Known rows, with every step that occurs
dopi, sovu, bese, ladel, zega, pemez, vudof: [-28  15 -14 -12 -15   4 -20 -20 -12  21 -13 -21 -14  -3   2  41  11  23
 -12 -18   8  23  25  26  15 -32   0  -3  33  11  -6  23  38   1  28  52]
riri, vuguz, ladel, zega: [ 21  -6  -9  44  31  18  22   1  23  -6   5 -14  -1  -2 -13 -25 -18 -13
 -25  22  -3  -5   9  -3   7  -1  11  -8 -29 -28  10  -7 -46  -3   0 -37]
lutad, sovu, bese: [  2   8 -12 -19  -9   3 -18  -7  24  -3  25  -7 -13   8 -12  17  -9  21
  25   0  16   5  -7 -17 -12  -1   2 -12 -20 -12 -24  32  37  21  42  22]
loder, ladel, gusig, fuma: [ 11   0  13  18  -7 -15  11  19   0   6 -10   9  30  -4   3 -29   9 -28
   1  29  15 -11  -1   5 -30  11   1 -16 -15 -29  24  -4 -34   6  -2 -36]
vuguz, riri: [  8  -1 -16  -3  10   7   0   9  15 -15  13   2  -5   2  -4 -17 -21  -6
   3   5  -2  -8   2  -8  -2   7   4   3 -30 -17  -5  -2 -18  -4   8 -30]
lutad, sovu, dopi: [  7   9 -28 -17  -5  15 -20 -13  16  -4  30 -20 -15   4 -18   6  -2  13
  29  -5  23  12 -12 -27 -10   0   6 -16 -23  -6 -26  42  21  17  45  22]
kinev, vofi, ladel, bese, sovu: [  7 -29  -2   6  -8   2   9  -8  12 -16  16   9   1  -7   1  23   5   8
 -11   2 -32   9 -15  -9   2   3  -3  16  26  15 -21 -22  24  -5 -44   9]
loder, ladel, bese, sovu: [ 18 -11 -14  21  14  11  26 -11  -2   0  13 -12  -4   4 -22   6  -3  -3
 -19  -9  -5  22  -9 -32 -16   5   1 -12  13  -2 -12 -20   0   6   0  -9]
dopi, sovu: [  2   5 -11 -11 -10  11  -6   1  -4   0  18 -15 -13   9  -8  -6  -1  12
  25 -11  13   5   5 -10  -4   1  -1  -7  -6   0  -5  21  14   6  33   4]
vuguz, ladel, bese, sovu, lutad: [ 34 -12 -15  27   7  28  33 -36  17 -16  22  -7 -15  -3 -14  13   2  19
  -5  -5 -13  26 -21 -54  -4  -1   1 -24   2   2 -24  -9   0  16   9  -3]
zega, pemez, bese, ladel, gusig, fuma: [-29   2  27 -12 -25 -24  -4 -11 -30   7 -33  31   5 -11  39 -20  24  14
   5  11  -8  -8   1  23   2 -10  10   6   8   3  28 -15 -19  -6 -10  17]
vudof, pemez, vofi: [ -5   9  -7 -30  -1  -4 -13  -5 -11  -8   4   9  -3  11  24  -5   6  16
  -3 -11   4 -11   9   2   7  14 -16  12  12  36   0   5  -2   0  -6  -8]
vuguz, ladel: [ 15   3  -2  16   5  14  12   9   7 -20  10  -1  -2   8  -1 -11   0  -3
  -1  10 -10  -1   2 -13  -5  15  -1  -9 -22 -14   2  -2 -34 -12   3 -33]
fuma, gusig, ladel: [ 27   2  27   4  -2 -18   4  29  -9  20 -10  23  17  -1  10  -7   7 -19
  32  15  31  -4   3  14  -8  10  -1 -19 -15 -15  30   3 -17  10 -19  -9]
vudof, pemez: [ -9  14  -7  -9   1   5  -7  10  -6 -11   9   5   1  10  15 -12   1  -5
   9 -10 -12  -5   6 -12   1  16  -2   3   1  14  -2   5   3   6  12  -4]
gusig, ladel, zega, pemez, vofi: [  4   2  19 -20  23  -8 -13   9 -13  37 -29   0   7  -8   8   8 -13 -10
 -20  -6  36   5  -3  28  17 -15 -14   5  -2  22  40  -3 -19  -4 -43  -8]
sovu, bese: [  0  10  -2 -16  -4  -7 -12   9  27  -7  13   3  -4   8  -9  12  -9  10
  15   0   6  -4   0 -12 -12   5   2  -4 -14 -12 -13  15  25   8  23  -6]
dopi, sovu, bese: [  3   7 -12 -17 -16   3 -11  -7  22  -1  20  -9 -11   8 -13  12  -3  25
  27 -10  18   6   3 -16  -9  -4  -1 -11  -8 -11 -21  30  40  21  47  17]
dopi, sovu, bese, ladel, gusig: [-20   0 -14  -2 -26 -15  -7 -13  20  11  24  -2  -4  -3   8   9   8  26
  27   0   0   2  10  -2 -16 -21   4 -11  13 -13 -16  29  24  18  44  31]
sovu, bese, ladel: [-14  16 -15 -13 -15 -17 -12   9  23  -3  22   3  -6  14  -2  24   7  12
  19  -3  -3   5  16  -1 -12   2  18  -1   5 -10 -20  12  24   2  20  21]
bese, ladel: [-15  14 -12  -6  -9 -10  -7  17  -5  -1  20  -2  -8  16   3   7  12  -1
  15  -5  -8   5  17   4  -5   8  19   4   8   1  -4   2   0 -14   7   7]
loder, ladel: [ 10   7 -14   6   6   2   0  16   5  -7   7 -10   9  14 -22 -10  -3 -17
  -4  -1   5   2   5  -6 -20  21   3  -6 -15 -15  -5   3 -23 -12   7 -30]
gusig, ladel, zega: [ 14   0  12   2  28  -1   2  26   2  31  -6  -7  15  -3  -2   4 -14 -21
   1  10  26  -1  -2   7  -2  -3  -1  -6  -8  -9  25   1  -2   4 -17  -8]
pemez, zega: [ -3  21   9 -17  -2  -8  -1  11 -18  -6  -1  -4   0   7   7  -8  -9  11
  -6 -13  -1   1  17  10   3  13  -7   9  -2   5  -1   1  -4 -13 -11 -15]
bese, ladel, zega, pemez: [-26  16  -5   3   7  -5 -14  16 -17  29   3 -13  -7   0  -1  12   2 -24
 -12 -11  -5  13  13  22  13 -17  18   6  18   4  20  -3  -6 -11  -7  14]
fuma, gusig: [ 15   6  15   3  -7 -14  -2  20 -11  11   8  12   0   2   3  -9  10 -14
  22  11  15 -12   5  10  -6  10   2 -11  -4 -15  19   5  -9   6   0 -16]
zega, ladel, bese: [-11 -16   4  12   9  -2  20  13   3   6  -6  -6  13  -5 -14  -3   5 -11
   3  -7 -25 -14 -13  -1   9  10  -7   5  -2  -2  -7 -20  -2  -7 -11   0]
vofi, ladel, gusig, fuma: [  0   0  27  13 -24 -21   0  33  12 -10 -13  18  32 -10  23 -23  13 -32
  18  36  -7 -24  -4  24 -18   3  -3   6 -15 -29  13  -3 -10  -2 -16  -9]
zega, ladel: [-12  -1   3  -5  -2  -8  -1  12   6  -4  -8   2   7  12 -19 -14   7 -17
  15 -11  -9 -19   1  10   2  17  -3  -2 -15  -5 -11   0 -12  -8   3  -5]
gusig, ladel, zega, pemez: [  0   7  19   2  23   2  -7  25  -8  35 -25  -3  12  -9  -2   1 -17 -30
  -6  -4  21  11  -6  14  10 -14   0  -3 -13   0  37  -3 -13   2 -24  -4]
dopi, sovu, bese, ladel, vofi: [-12   0 -24  -6 -16  -1 -10  -7  -1   4  28  -9  -8   5 -13  31  -3  23
  23   6  21   7  18  -6  -5  -8  23  -1  22  -6 -16  22  46  17  49  36]
vudof, pemez, vofi, ladel, zega: [ -4   4  -7 -11   8  -5 -17   9   3  -2  -2  -4  17   0  22   5   6 -15
 -20   3  -5 -18   7  32  12   5 -18  26  22  18  -7   1   6  -7 -31  11]
bese, ladel, zega: [-12  10 -12   3  12  -8  -6  17  -6  24  21 -17  -5   5  -2  15   5 -15
  -4   2   1   1  15  14   1  -6  18   3  22  -6   8   0   5  -9  -1  10]
pemez, vofi, ladel, bese, sovu, dopi: [ 15 -13 -19  -8  -7   1   3 -25  23 -16  13  -6  -6  -7  -4  25  10  19
  -6  -7   0  13 -16 -15   0  -8 -12  10  19  17 -39   0  28   4 -17  26]
ladel, zega: [  2   5   0  -1  23   3  -6  16  -1  20  12 -17  -2   0  -9   1 -12 -16
  -8   5  11  -9   0   3  -1  -4   2   1   2  -9  13   3   5  -2   2 -15]

Rows
[ -7  -4  12 -20  13   9  -9 -41 -24  12 -21   4 -31  -4  -1   0  -9  18
 -27 -21   5  10 -10  -4  13 -19  -3   2  17  19   6 -10  14   6   1  16] => ladel, zega, pemez, bese, sovu
[ 18  -3 -10  36  10  17  21   1  24 -33   5   1  -6   7  -7 -32 -12   0
  -6  14 -13  -2  12 -13   1  13  11  -9 -42 -22  -2  -5 -52  -8   7 -39] => riri, vuguz, ladel
[-11  -8  31   7 -15 -26   8  15   2   8 -27  20  27  -6   6 -33  19 -27
  19  19   0 -33  -6  22  -7   5  -7 -13 -15 -19  19  -7 -24   9  -6 -11] => zega, ladel, gusig, fuma
[-10  -5  10  16 -12 -12  -5  24  20 -14   1   6  21  -8  12 -20  -3 -21
   6  19 -26 -24  -6  17 -15  -1 -10  16 -13 -21  -6   6 -12 -16  -7 -16] => vofi, ladel, gusig
[-11   1  33  -7 -29 -27 -14  15  -3  -3 -35  24  24 -15  34 -18  14 -19
  -3  20   2 -17  -4  46   2 -10 -17  18  -8   3  26  -6 -26 -10 -42  -8] => zega, pemez, vofi, ladel, gusig, fuma
[-19  14   9 -15  -8   8 -15   3 -27 -11 -29   1  -9   2   9   3  -1   7
 -15 -13  -8   6  10  14  12  -3 -13   7  -3  22  11   4  -7 -26   1 -12] => zega, pemez, vudof
[ 19  -8 -14   1   3  15  15 -30  11  -2  24  -8 -18  -2 -17  17  -4  19
   6 -15  -2  22 -21 -48  -5  -7   5 -13  13  14 -24  -2  33  20  14  10] => ladel, bese, sovu, lutad
[-15  -1  12  -5   5 -12   5   5 -30  -4 -22   0  19   1 -15  -8 -12  -7
 -12  -2   3 -20  15  27  15  18  -6  14   3   5  -2  -9  -8 -12 -13  -7] => pemez, zega, ladel, vofi
[  7   1   6   3  22   9  -2  -8  -9  12 -13  -9  -7  -6   4   2  -5  -4
 -40   2   8   1   1  19  20 -11 -16   2  -3  11  28  -8 -45 -16 -30 -28] => vuguz, ladel, zega, pemez, vofi
[-16   1 -12   2   1  -4  -4  16 -21   0  20  -3  -2   7  -4  13  -4  -6
   5  14   3  -4  17   3  -2   5  27  10  20   2   8  -2   6 -10  11   0] => bese, ladel, vofi
[-11  12 -24 -14 -27  -7 -12  -6  17   2  27  -9 -14  14  -5  24  13  27
  33 -13   9  15  19  -5  -9  -6  14 -10  11  -8 -26  27  39  15  44  43] => dopi, sovu, bese, ladel
[ 28 -11  29  22  11 -11  27  29 -11  33  -7  14  25 -17  14   3   5 -13
  21  19  16  -1 -12   2   0   4  -4 -12  -2 -13  33 -18  -8  11 -32  -4] => fuma, gusig, ladel, bese
[  0   1  27   2 -11 -16   5  19  -4   8  -7  15  15  -8  20 -26   6 -13
  16  28  11 -20  -4   4 -16  -1   0 -10 -11 -17  31  -2 -13  11   1 -24] => ladel, gusig, fuma
[ 22 -15  -1  32  13  22  38 -18   0 -14  14  -3 -16  -2  -1   3   0  11
 -16   1 -22  19 -13 -39  -2  -2  -4 -14   6  -1  -4 -25 -12   5  -4 -11] => vuguz, ladel, bese, sovu
[ 18   5 -15 -16 -10   8  -6 -30  14 -13  21  -1 -26  14 -21   8  -2  13
  17 -21  14  18  -7 -36 -13   0   8 -20  -1  11 -27  18  24  21  27   6] => bese, sovu, lutad
[ 19 -10  17  47  -2  -1  32   3  20 -18 -13  20  15 -12  16 -52  -1 -10
  -1  44  -3 -15   5  -2  -9   2   7 -18 -43 -36  27 -11 -64   8  -2 -45] => riri, vuguz, ladel, gusig, fuma
[-11  -6   8   0  -4  -4  -3  14  -1  -5 -15  -2  11 -13  12  11   0  -3
 -20  -6 -23   0 -11  23  20  -5 -17  35   5  19   1 -20  -5 -27 -46   2] => zega, pemez, vofi, ladel, bese
[-16  -8   8  -8  -3   3 -25   5  -9  -4 -30  -1  14 -13   9  25   3 -10
 -40   7 -22  -5   5  48  22  -6 -16  27  19  20   7  -3   1 -35 -53  -1] => kinev, vofi, ladel, zega, pemez, vudof
[ 13 -10  13  11  19   3  22  26   0  17  -4   0  18  -9   7   6  -9  -2
   9   7   3   5 -15 -15  -1   4  -3   1  -9   0  17 -19   2  -1 -23  -7] => gusig, ladel, bese
[-11   4  -2 -28   1   5  -7 -18 -17 -19  -9  17  -3   7  26 -17   5  30
   2 -10 -15 -16  -2 -12   6  21  -7  14   4  22 -11  -3  10  -1  12   8] => vudof, pemez, bese
[ -5 -20   4  12   5   1  24 -14   0   3  -3   0  -8   2 -19   1   7  -3
   0 -19 -20   2 -14 -16   5  -1  -7  -7  14   8 -17 -23  11   9  -4  16] => zega, ladel, bese, sovu
[  7 -18 -10   6  -1   6  19 -32  17  -1   4  -4  -6   1 -31  11   9   5
  10 -26 -13   9 -23 -30   3   0  -1 -17  10  12 -36  -7  21  19   8  25] => zega, ladel, bese, sovu, lutad
[ -4  -2  -3 -29  -5   8  -2 -45 -21 -23  -6  22 -24  13  23 -11   6  39
  -1 -23 -10   2  -2 -26   1  11  -7   1  20  34 -22  -4  23  14  18  23] => vudof, pemez, bese, sovu
[ -8  -6  12  -8   1   4 -13 -27  -9  -6 -27   6 -14  -6   1   2  -2   0
 -24 -14 -13   6  -9  17  12 -15  -5  17  13   7 -11 -12  15  -7 -16  32] => vofi, ladel, zega, pemez, bese, sovu
[ 14   8 -23 -16 -15  15 -12 -19  12  -4  24 -18 -12   8 -21   3   2  20
  34 -18  21  11  -4 -26  -7   2   4 -16 -11   2 -24  36  25  17  45  13] => dopi, sovu, lutad
[  4  -4  -3 -13  -5  10 -18 -46   8  -9 -20   2 -13  -7 -12  11   0   8
 -14 -19  -5  11 -18   3  10 -15   0   8   8   9 -30   4  27   5  -4  41] => vofi, ladel, zega, pemez, bese, sovu, lutad
[-26  -4 -14 -16   1   2  -5 -19 -39 -15   0  16   0   5  26   3   7  27
  -3   5 -12 -13  13  -2  10  16  17  23  35  27  -6  -9  17  -6  14  26] => vudof, pemez, bese, ladel, vofi
[  6  -1  -2  45  26  20  13   0  13  -2 -12 -10  -4  -9 -12 -27 -22 -22
 -32   9  -9   7   7   5  20 -11  10  -4 -33 -18  22 -11 -57  -5  -7 -32] => riri, vuguz, ladel, zega, pemez
[ -4 -10   7  -3  -8  -1   3 -13  -5  -9 -12   4 -10  -8   8  16   2   6
 -22 -18 -18  17 -11   9  15 -15 -16  23  20  30  -9 -22   7 -10 -40  18] => zega, pemez, vofi, ladel, bese, sovu
[ 10  -5 -14  15  16   7   3  15 -13  -5   8 -11  16   6 -29  -3 -18 -21
 -15  19  18  -6   4  -7 -16  19  12   1  -5 -14   7  -2 -15  -8  12 -37] => loder, ladel, vofi
[-16  10  10  -7  12  11 -14   2 -27  14 -30 -15  -6  -7   4  11  -7  -6
 -34  -6   0   2   7  23  17 -16 -13   7  10  15  23   1  -2 -21  -8  -9] => ladel, zega, pemez, vudof
